Each row was made from one walk, in order. Every step used is in the known rows, and no mark comes twice. Write each row's walk.
In the rows, zero is written as 128.
Known rows
m w v: [144 168 123 123 130 158 58 122 115 158 136 119 127 170 150 141 94 133 76 133 122 109 136 153 99 109 132 109 134 104 115 135 175 103 116 122]
w v: [135 155 125 124 132 152 90 117 115 141 132 142 123 159 147 162 104 123 112 148 130 115 115 141 104 116 125 113 123 107 132 147 163 103 116 128]
v k p: [142 123 106 114 144 129 164 138 131 148 128 137 132 123 109 130 117 131 141 155 146 141 138 127 146 117 114 91 111 135 137 138 122 148 130 134]
u e h: [107 149 134 129 115 151 95 109 138 102 121 121 122 109 116 135 101 144 151 145 134 146 134 119 105 128 105 137 121 136 137 139 125 92 142 140]
k p: [137 110 124 114 144 135 161 134 130 145 126 142 132 119 124 140 103 129 153 158 136 152 150 119 135 119 118 115 133 126 124 132 138 154 119 130]
s b: [123 119 97 112 123 149 211 131 139 139 113 158 133 156 100 142 103 118 197 161 127 184 142 115 124 123 125 136 108 124 114 110 108 150 102 119]
v k e: [135 111 105 116 127 128 178 146 136 142 134 119 133 136 111 144 143 135 101 154 141 155 114 126 146 115 100 94 89 138 147 132 115 142 135 133]
m w v k e h: [111 142 120 141 121 166 105 129 127 124 129 101 125 171 143 148 121 137 98 112 146 118 122 132 133 104 104 134 115 131 128 131 119 76 135 135]
w m h e u: [116 101 126 155 140 160 111 145 135 131 118 136 111 116 115 177 107 118 186 147 134 122 164 141 109 139 132 161 128 132 128 118 145 112 133 131]
u e h m b: [107 139 121 151 101 137 143 165 130 129 105 116 146 88 122 121 104 119 78 102 119 148 145 128 104 118 139 131 146 122 109 114 150 128 134 133]
p k r g: [139 130 121 123 131 159 157 127 141 124 129 126 121 134 137 118 141 125 128 126 122 114 160 114 132 130 123 130 129 115 144 136 140 150 129 138]
p k r: [126 110 112 128 127 140 133 123 130 145 116 139 131 130 110 132 147 137 56 152 132 164 151 125 141 114 125 105 126 121 129 140 131 149 122 135]
s u e h m w: [131 163 113 126 123 115 73 135 141 132 116 99 142 114 115 102 104 134 72 125 117 133 140 139 108 123 131 145 140 122 101 120 130 130 134 126]
h r k p: [134 129 136 118 146 104 155 129 124 124 140 148 126 128 149 111 139 128 170 121 126 127 124 114 156 132 124 114 134 126 128 119 108 154 131 116]
h e: [141 125 128 124 135 98 121 138 130 122 126 139 131 105 110 143 124 127 132 148 112 130 118 129 126 129 136 130 130 121 140 120 127 155 126 135]
u e: [133 133 130 102 124 106 115 117 143 126 136 135 128 79 94 119 105 149 150 184 121 175 143 121 99 137 112 98 107 138 150 141 147 143 138 136]
r h m w v k e: [135 116 119 121 129 103 134 143 125 142 147 101 133 156 137 123 144 132 83 124 136 118 108 135 142 117 126 105 102 136 140 134 135 117 126 130]
w p k e: [146 93 119 122 114 138 132 144 117 145 138 127 134 152 150 153 146 133 90 159 141 150 125 109 154 121 110 128 121 122 143 134 133 141 125 135]
u e h r k v: [108 132 133 131 138 98 148 120 113 117 158 129 128 142 147 134 158 150 150 106 129 94 126 124 138 114 108 90 121 146 141 122 111 152 159 127]
p k e h r: [102 129 139 147 116 147 178 115 126 113 120 139 131 147 133 116 146 115 111 102 137 125 97 130 139 113 121 149 137 119 121 116 81 89 127 130]
h m: [139 149 112 134 126 99 132 139 134 125 110 125 148 88 104 116 125 115 76 140 116 138 96 137 118 133 136 131 123 120 113 142 121 162 125 126]
e h r: [102 154 142 144 120 157 168 104 129 110 110 146 128 132 120 114 127 112 132 101 131 128 97 139 120 120 124 144 140 121 109 118 85 93 126 122]
s u e: [125 121 116 89 126 97 117 119 152 112 129 157 125 91 97 136 109 138 171 202 127 180 139 109 102 139 104 119 110 133 154 132 134 146 141 141]
h m w p: [159 141 132 119 123 139 60 127 110 164 132 124 141 125 134 120 104 129 110 126 121 134 131 136 120 137 141 138 149 136 96 131 165 157 122 110]
r h e u: [111 108 128 137 147 143 100 135 133 106 118 142 106 94 133 159 117 124 209 149 128 98 147 135 117 155 137 164 124 116 136 127 125 111 130 132]
v k r: [119 119 108 119 140 136 153 122 137 148 122 138 131 124 82 126 143 139 93 142 137 167 140 138 138 113 120 79 103 147 130 139 128 150 129 129]
u e h m: [114 146 124 142 119 93 101 127 136 101 118 113 144 88 108 109 119 126 102 128 123 132 100 128 114 133 130 148 123 134 122 144 119 123 137 137]
m h e u: [116 105 124 146 142 155 116 145 133 130 125 142 113 103 114 163 106 126 192 146 132 123 160 141 106 135 129 152 123 125 127 120 139 112 137 136]
e h m w v k: [141 182 99 135 126 137 72 131 121 142 129 107 133 157 123 121 126 131 71 118 138 94 104 158 122 111 124 95 101 122 129 145 128 92 134 131]
s u e h r g: [116 147 141 122 128 147 177 110 149 91 130 142 118 128 137 101 126 109 202 107 123 98 128 114 116 139 119 161 136 121 141 118 109 110 137 136]
p k e: [142 103 109 125 115 133 152 150 128 138 128 119 134 144 141 150 147 133 67 163 136 152 127 112 149 114 105 120 113 113 146 130 118 140 126 139]
w p: [151 127 136 112 123 165 92 116 110 149 128 152 130 126 135 154 106 126 162 153 133 148 127 122 121 143 121 132 137 137 118 140 159 150 121 116]
v k e h r: [99 133 138 143 122 143 185 114 130 115 123 138 130 143 119 115 144 114 124 98 139 128 93 136 137 111 118 136 124 132 121 116 78 89 130 126]
r h m w p k e: [148 94 127 124 113 115 116 145 116 143 138 107 138 146 159 125 149 133 79 134 132 131 125 113 153 129 129 141 132 123 132 129 135 138 123 131]
r h m: [134 144 131 127 121 92 138 128 132 107 108 113 139 84 125 103 128 114 116 118 113 119 96 129 116 154 151 149 135 123 116 142 121 145 116 122]

Write each row's walk
[139 168 145 139 116 132 140 123 126 118 130 131 117 142 145 118 153 120 150 93 113 127 112 125 130 143 127 121 132 135 124 112 105 136 136 100]	w m h r k
[103 109 120 139 147 151 129 142 132 117 134 142 111 121 149 159 142 128 182 147 138 118 135 128 138 142 109 143 105 120 132 124 105 118 142 121]	h r k e u
[134 120 97 133 126 137 159 139 111 149 131 125 138 150 138 164 146 147 76 149 141 107 147 128 134 99 103 88 122 119 141 137 130 164 142 145]	p k v
[139 177 104 129 125 119 65 127 123 140 140 107 132 145 114 112 125 137 82 127 138 101 107 155 115 113 124 89 97 129 139 147 131 91 141 135]	u e h m w v k
[144 128 137 147 103 189 171 132 138 161 107 112 121 148 104 163 94 115 118 127 131 174 167 133 93 125 124 134 140 155 114 117 172 126 115 117]	w m h
[131 149 135 128 134 117 64 119 116 151 139 109 132 159 151 115 111 127 69 106 118 99 131 152 107 117 156 123 143 114 108 136 176 103 110 120]	k r h m w v
[114 113 115 141 151 147 98 143 133 118 119 150 112 98 119 171 115 125 183 166 130 111 144 140 118 142 126 152 117 114 134 128 123 124 137 135]	h e u
[124 133 139 125 143 114 147 125 123 115 138 143 124 133 152 117 137 128 176 111 130 120 122 112 157 129 122 125 138 127 127 119 100 136 133 118]	e h r k p
[96 130 147 142 123 145 187 111 129 113 122 140 130 141 126 117 136 113 125 98 134 132 98 132 132 114 122 146 136 127 114 113 87 92 126 124]	k e h r
[111 140 118 135 121 89 102 128 141 95 114 125 142 92 108 116 120 120 112 137 127 135 97 123 115 133 127 158 124 131 123 139 111 122 139 139]	s u e h m
[139 107 107 131 125 139 134 134 100 157 140 133 138 157 148 168 145 146 94 145 145 102 145 125 139 106 109 96 130 129 137 140 142 164 142 141]	w p k v
[121 127 144 121 143 99 137 123 126 112 147 141 123 123 145 105 135 135 192 120 130 126 128 108 151 132 121 119 134 134 136 120 107 135 139 123]	u e h r k p
[145 110 144 145 120 118 141 141 132 141 125 123 125 131 102 153 113 118 136 124 116 144 146 131 114 126 145 143 145 147 131 105 158 139 122 130]	w m h e
[135 123 145 131 139 118 166 131 125 134 137 138 123 142 145 121 134 122 167 110 129 132 137 115 149 131 130 122 143 141 127 113 123 147 126 113]	w m h r k p
[136 155 137 123 132 154 192 118 141 113 129 138 123 123 136 100 129 106 178 106 115 100 126 125 118 138 126 140 133 113 134 121 118 138 128 125]	h r g
[140 172 142 130 118 127 143 122 123 115 135 135 120 130 143 104 151 128 155 92 111 128 106 124 127 141 122 111 128 126 122 112 101 136 141 105]	m h r k
[138 97 152 120 131 89 89 124 120 123 135 124 125 119 136 112 141 135 140 112 112 111 139 123 140 142 164 146 157 130 134 117 146 141 116 130]	m w p k r h e
[123 159 142 134 127 170 182 112 140 100 125 132 119 132 144 105 126 107 180 89 121 89 123 122 119 135 123 157 138 116 130 121 109 111 132 128]	e h r g
[120 121 139 109 128 134 155 108 134 119 116 123 118 112 120 109 139 132 154 118 129 136 138 126 128 147 139 114 124 140 131 139 129 126 115 121]	v k r h
[136 154 120 142 122 129 51 134 112 147 138 101 136 177 161 131 116 129 38 114 127 90 118 147 117 104 138 133 137 103 117 134 158 87 120 132]	p k e h m w v
[151 178 95 127 128 128 84 133 121 150 132 113 134 150 116 119 127 129 65 130 134 103 106 160 120 113 127 84 97 121 131 147 132 112 131 128]	h m w v k
[142 157 119 124 126 113 98 133 135 147 119 88 140 111 114 80 123 134 54 103 111 124 141 149 118 131 152 120 136 128 98 126 136 144 121 116]	v k r h m w
[125 130 152 149 111 158 212 114 133 148 112 140 128 142 102 119 119 102 125 99 127 154 127 144 105 123 139 134 145 145 107 105 128 113 115 112]	w m h r
[160 152 110 139 102 155 44 133 107 143 117 116 137 145 154 126 134 131 58 132 134 114 127 126 136 127 129 146 146 106 119 141 128 122 128 132]	e h m w p k
[102 93 132 137 152 138 104 132 134 112 122 145 107 97 128 157 122 126 203 145 129 107 155 135 123 151 141 159 127 123 132 126 131 115 129 133]	k r h e u
[102 142 125 119 118 144 99 111 145 92 115 137 120 115 117 146 104 135 168 157 139 151 133 111 107 129 98 152 123 133 138 132 114 94 143 144]	s u e h
[124 127 128 128 128 82 147 124 134 114 115 114 141 90 108 91 145 118 103 108 119 123 103 133 130 148 156 131 125 137 117 144 121 145 119 124]	v k r h m
[130 113 136 130 121 87 116 123 122 118 119 120 141 99 130 97 146 118 102 110 119 120 105 124 134 151 160 149 144 130 114 144 133 147 115 124]	w p k r h m
[112 128 119 145 109 171 125 133 128 109 116 109 125 155 148 157 132 134 93 131 145 132 122 113 139 112 99 153 125 117 133 133 105 89 133 142]	p k e h
[145 115 141 133 121 111 143 140 129 137 134 127 131 112 100 135 110 128 145 124 113 147 140 130 109 120 140 129 141 136 128 108 152 142 128 136]	m h e
[128 106 148 113 118 141 126 105 121 120 119 128 118 124 146 116 141 132 139 120 129 131 144 115 133 152 146 138 147 129 128 140 141 126 110 124]	w p k r h
[116 113 151 109 127 139 153 104 134 117 115 124 117 109 128 118 127 131 155 119 122 144 148 121 120 149 142 130 141 135 122 136 142 131 108 119]	k r h
[132 111 148 120 139 81 99 122 125 122 142 119 122 128 127 111 139 134 136 106 113 100 131 135 134 134 163 128 140 132 138 119 144 126 118 131]	m w v k r h e
[125 97 153 118 138 85 129 121 131 111 130 131 122 104 119 122 135 129 157 119 110 123 131 122 134 144 157 142 146 133 138 118 137 144 115 131]	k r h e
[108 134 117 139 117 164 138 130 133 112 120 111 125 149 129 152 128 134 116 125 148 133 115 123 139 110 96 135 108 137 134 134 102 91 138 138]	v k e h
[133 90 154 120 131 88 103 121 119 114 135 136 124 115 134 121 145 131 155 119 115 115 127 117 143 146 161 147 152 131 142 122 139 140 117 133]	w p k r h e
[126 103 149 121 139 80 116 119 125 113 140 131 122 122 125 121 142 129 155 114 116 104 120 131 136 138 159 130 135 134 147 124 140 124 119 134]	w v k r h e
[128 114 142 125 124 111 176 138 128 127 150 123 126 144 146 124 157 132 131 111 122 149 114 113 148 126 112 116 118 137 133 108 113 142 136 116]	m h r k e
[109 110 112 135 146 158 114 148 133 116 133 135 109 121 150 172 135 134 176 159 137 124 145 124 136 144 103 139 100 119 136 129 116 125 143 124]	r k e u
[135 122 142 122 140 112 165 130 124 133 144 142 126 131 142 110 132 129 179 111 127 135 132 115 146 128 125 112 140 132 124 114 117 146 131 117]	m h r k p
[127 103 145 119 138 82 129 125 131 112 131 130 123 105 114 118 144 131 155 117 114 116 126 126 139 141 154 131 134 137 144 121 130 141 121 133]	v k r h e
[137 121 110 119 131 128 136 144 127 154 147 111 131 164 130 141 136 137 80 140 140 134 121 137 140 105 110 92 96 132 142 131 138 120 130 132]	m w v k e
[125 106 122 138 124 135 84 121 118 149 126 127 138 142 124 118 146 136 57 122 134 143 149 127 146 116 138 131 146 132 111 136 141 136 124 132]	e h m w p k r
[142 128 110 121 148 105 123 140 122 157 140 125 137 144 124 118 116 129 112 133 143 113 130 140 142 108 131 95 118 128 129 138 140 130 125 133]	h m w v k p
[118 120 138 115 144 92 138 123 132 107 143 153 122 129 147 113 137 129 198 127 132 128 126 104 154 132 117 129 134 131 137 116 100 136 139 125]	s u e h r k p
[147 122 145 116 127 133 65 118 110 159 135 120 138 125 138 108 113 131 122 110 121 132 142 133 126 144 153 142 157 143 94 130 171 152 117 109]	k r h m w p
